Each row comes from the steps of one walk. Every step used is in the known rows, and no mark comes twice. Write the walk behind each row, first mark first.
Known rows
N, G, M: [-0.27 -1.66 -4.20  1.58 -1.67  0.63 -1.96  0.12 -0.58 -2.14  1.85  0.89
  1.56  1.99  1.39  1.28  0.51  0.32  1.21 -2.51  2.03]
W, Y, R, M: [ 0.08 -1.93 -2.33  1.71 -1.39  0.12 -1.51 -0.10  1.01 -2.07  0.06 -1.07
  1.23 -2.34 -0.46  0.49  0.94  1.61  0.22 -2.00 -0.04]
N, R: [ 0.23 -2.48 -0.70  1.79 -1.68  1.72 -2.58  0.17  0.21 -1.58  1.25 -0.36
  1.83  1.34  0.73  1.11  0.98  0.57  1.31 -1.14  1.92]
U, R, N, G: [-0.20 -2.90 -5.13  1.98 -0.89  1.35 -2.17 -1.62 -0.02 -2.40  0.66  0.99
  3.13  1.13  1.26  1.36  0.37 -0.24  0.57 -1.58  1.47]
U, R: [ 0.06 -2.42 -1.68  1.86 -1.60  0.91 -1.67 -0.20  0.48 -1.63 -0.97 -0.30
  2.44  0.23  1.26  0.57  0.01  0.12  0.80 -1.47  0.40]
G, N, R: [-0.17 -2.04 -1.76  1.87 -1.57  1.95 -1.95 -0.52  0.13 -1.78  0.46  1.24
  1.31  0.47  0.33  0.79  1.53  0.70  1.46 -2.40  3.85]
M, G, N, R, U: [-1.17 -2.30 -2.27  1.90 -2.59  1.53 -2.05 -2.66 -0.68 -2.16  0.15  2.11
  0.10  2.39  0.71  0.52  1.75 -0.12  1.08 -3.34  1.73]
W, Y, R: [ 0.46 -1.82 -0.64  2.23 -2.03  0.26 -1.12 -1.02  1.17 -1.44  0.03 -0.65
  1.24 -0.91  0.17  0.32  1.52  1.79  0.58 -1.72 -0.61]
M, G, N, R: [-0.44 -2.41 -2.02  2.04 -1.43  1.32 -1.84 -2.25 -0.09 -1.90  1.43  2.40
  1.11  3.43  0.73  1.09  1.54  0.14  1.52 -2.85  1.91]
G, N, R, Y, W: [-1.07 -3.18 -1.10  1.88 -1.65  2.21 -0.97  0.43 -0.95 -2.36  0.65  1.06
  1.17  0.31  1.01  0.17  0.65  0.76  0.73 -1.16  5.45]
D, R, N, G, M: [-0.60 -1.87 -5.17  1.84 -0.74  1.87 -2.09 -0.98 -0.42 -2.33  1.23  0.94
  2.95  1.83  1.01  0.94  0.99  0.05  0.69 -4.98  3.43]
W, Y: [ 0.48 -2.65 -0.37  1.82 -1.64  0.60 -1.60  0.00  0.61 -1.46  0.65 -1.13
  1.01  0.15  0.52  1.17  1.10  1.79  0.81 -1.94 -1.05]
M, G, N: [-0.37 -2.28 -2.52  2.09 -1.33  1.02 -1.31 -3.00  0.09 -1.92  0.51  3.16
  0.80  2.84  0.99  1.03  1.16  0.70  1.35 -2.79 -0.75]
U, W, Y, R, D: [ 0.39 -2.14 -0.76  2.83 -2.88  0.30 -1.48 -1.31  1.21 -1.33  0.54 -0.90
  1.63 -4.07  0.83  1.23  0.91  2.49  0.55 -1.97  1.38]
U, W: [ 0.60 -2.65 -1.18  2.16 -1.49  1.26 -2.35  0.11  0.60 -1.39  1.56  0.23
  1.11 -0.56  1.22  1.23  0.33  1.85  0.79 -1.10  0.25]
Y, R, D: [-0.08 -1.62 -1.80  2.49 -2.79  1.24 -1.69 -2.37  0.84 -1.65 -0.95  0.74
  2.41 -2.18  1.04  0.92  0.60  1.19  1.23 -0.79  0.62]
U, W, Y, R: [ 0.74 -2.13 -0.54  2.57 -2.03  0.11 -1.38 -0.38  1.34 -1.24  1.24 -0.83
  0.87 -2.19  0.38  0.51  1.33  2.43  0.22 -1.87  0.35]
Y, W: [-0.10 -3.20 -0.61  1.30 -2.01  1.12 -1.41 -0.29 -0.52 -1.62  1.28  0.32
  0.87  1.29  1.54  0.97  0.68  1.38  0.62 -1.12 -0.63]
W, Y, R, N, G, M: [-0.22 -1.20 -5.36  2.03 -1.16  0.09 -1.34 -1.76  0.21 -2.25  1.42  1.78
  1.73 -0.84  0.26  0.45  1.58  1.08 -0.03 -3.04  2.98]
D, R, U, W, Y: [-0.17 -2.87  0.23  2.21 -2.81  1.36 -1.89  0.55  0.31 -1.47  0.08 -3.49
  0.64 -0.99  0.76  0.57  1.44  1.73  0.15 -5.13  0.66]
R, U, W: [-0.11 -2.51 -1.36  1.98 -2.63  1.47 -2.59 -0.27 -0.02 -1.66  0.30  0.00
  0.16 -1.35  1.28  0.64  0.56  1.60  0.33 -1.44  0.08]

Write each row's walk
[-0.36 -2.33 -1.96  2.12 -2.51  1.14 -1.75 -1.10  0.36 -1.73 -1.69 -0.35
  3.12 -1.48  1.72  1.30 -0.41  0.15  1.14 -1.56  1.43] : U, R, D
[-0.57 -1.83 -3.65  2.00 -1.20 -0.25 -0.78 -2.68  0.67 -2.37  0.24  1.70
  0.56 -0.30 -0.49  0.48  1.53  1.17  0.41 -3.88 -0.04] : W, Y, R, M, G, N
[-0.39 -1.76 -5.94  1.60 -0.60  1.25 -2.27 -1.32 -0.51 -2.39  1.73  2.83
  1.94  0.88  1.13  1.18  0.58  0.48  0.53 -2.37  2.77] : R, N, G, M
[-0.39 -2.79 -0.20  2.54 -1.32  2.64 -1.51  0.55  0.36 -2.07 -0.80 -1.61
  2.94  0.98  1.02  0.28  0.03  0.51  1.06 -2.01  1.42] : D, R, Y
[-0.66 -1.74 -6.37  1.66 -0.77  0.75 -1.86 -0.96 -0.48 -2.45  0.32  2.19
  2.91  0.42  1.41  0.68  0.07 -0.57  0.22 -2.70  3.89] : U, R, N, G, M
[-0.88 -3.48 -1.02  1.90 -1.77  1.18 -0.63  0.80 -0.63 -2.21 -0.79 -0.50
  2.32  0.07  1.95 -0.03 -0.84  0.09  0.09 -0.09  1.99] : U, R, Y, W
[-0.18 -2.48 -0.95  2.06 -2.56  1.90 -2.64 -0.62  0.03 -1.70  0.57 -0.52
  2.52 -0.53  1.19  1.82  0.60  0.65  1.65 -1.17  2.86] : N, R, D
[-0.72 -3.56 -0.02  1.82 -1.76  2.00 -1.55  1.19 -0.87 -2.15  1.49 -0.61
  1.68  1.18  1.39  0.54  0.13  0.63  0.58  0.23  3.47] : N, R, Y, W
[-0.94 -2.57 -3.35  1.80 -0.82  1.57 -1.53 -1.83  0.08 -2.48  0.08  0.92
  1.78  2.46  0.27  1.00  0.95  0.20  1.14 -5.78  0.50] : D, R, M, G, N
[ 0.36 -2.18 -2.27  2.07 -1.37  0.03 -1.82  0.50  1.19 -1.88  1.29 -1.25
  0.92 -3.55 -0.25  0.66  0.73  2.29 -0.16 -2.19  0.90] : U, W, Y, R, M
[ 0.06 -2.95 -4.86  1.89 -0.79  1.81 -2.53 -2.06 -0.08 -2.33  1.99  1.60
  2.21  1.48  0.96  1.78  0.93  0.79  0.88 -1.13  0.18] : R, N, G
[-0.50 -2.33 -0.99  1.64 -2.79  1.92 -2.81 -0.17 -0.38 -1.87 -0.05 -0.68
  0.78  0.40  0.75  0.55  1.18  0.40  0.87 -1.46  1.69] : N, R, U
[-0.39 -1.01 -6.35  2.01 -1.08  0.88 -1.78 -2.22  0.03 -2.38  1.09  3.39
  2.21 -0.24  0.68  0.33  1.01  0.43  0.28 -1.94  3.03] : Y, R, N, G, M
[-0.55 -2.15 -3.44  1.36 -0.97  1.80 -2.36  0.31  0.01 -2.42  0.45  0.82
  1.29 -0.87 -0.30  0.96  0.91  0.62  1.12 -2.78  4.40] : G, N, R, M
[-0.13 -3.08 -3.90  2.13 -0.89  2.43 -2.36 -1.65  0.08 -2.27  1.55 -0.22
  3.19  2.57  0.87  1.57  1.34  0.37  1.03 -3.70  0.96] : D, R, N, G
[ 0.11 -1.83 -0.92  2.50 -2.90  0.45 -1.24 -1.95  1.01 -1.54 -0.61 -0.74
  1.90 -2.86  0.58  1.04  1.11  1.81  0.91 -1.75  0.44] : W, Y, R, D
[-0.24 -1.67 -0.99  2.07 -3.18  0.48 -1.38 -1.38  0.54 -1.68 -1.26 -0.91
  0.19 -1.89  0.20 -0.27  1.70  1.49  0.16 -2.06 -0.70] : W, Y, R, U
[ 0.06 -2.74 -0.52  2.00 -2.72  0.69 -2.09  0.21  0.20 -1.53  0.57 -1.63
 -0.36 -1.98  0.82  0.78  1.09  2.22 -0.02 -2.53 -0.08] : R, U, W, Y
[-0.61 -3.49 -0.50  1.82 -1.64  1.70 -1.01  0.51 -0.69 -2.15  0.57  0.15
  1.34  0.53  1.70  0.46 -0.29  1.15  0.42  0.34  0.85] : R, Y, W
[-0.19 -2.62 -2.11  1.54 -1.01  1.93 -2.30  0.64  0.38 -2.15 -0.08 -1.88
  2.49  0.37  0.25  1.02  0.42  0.58  0.92 -3.88  0.43] : D, R, M
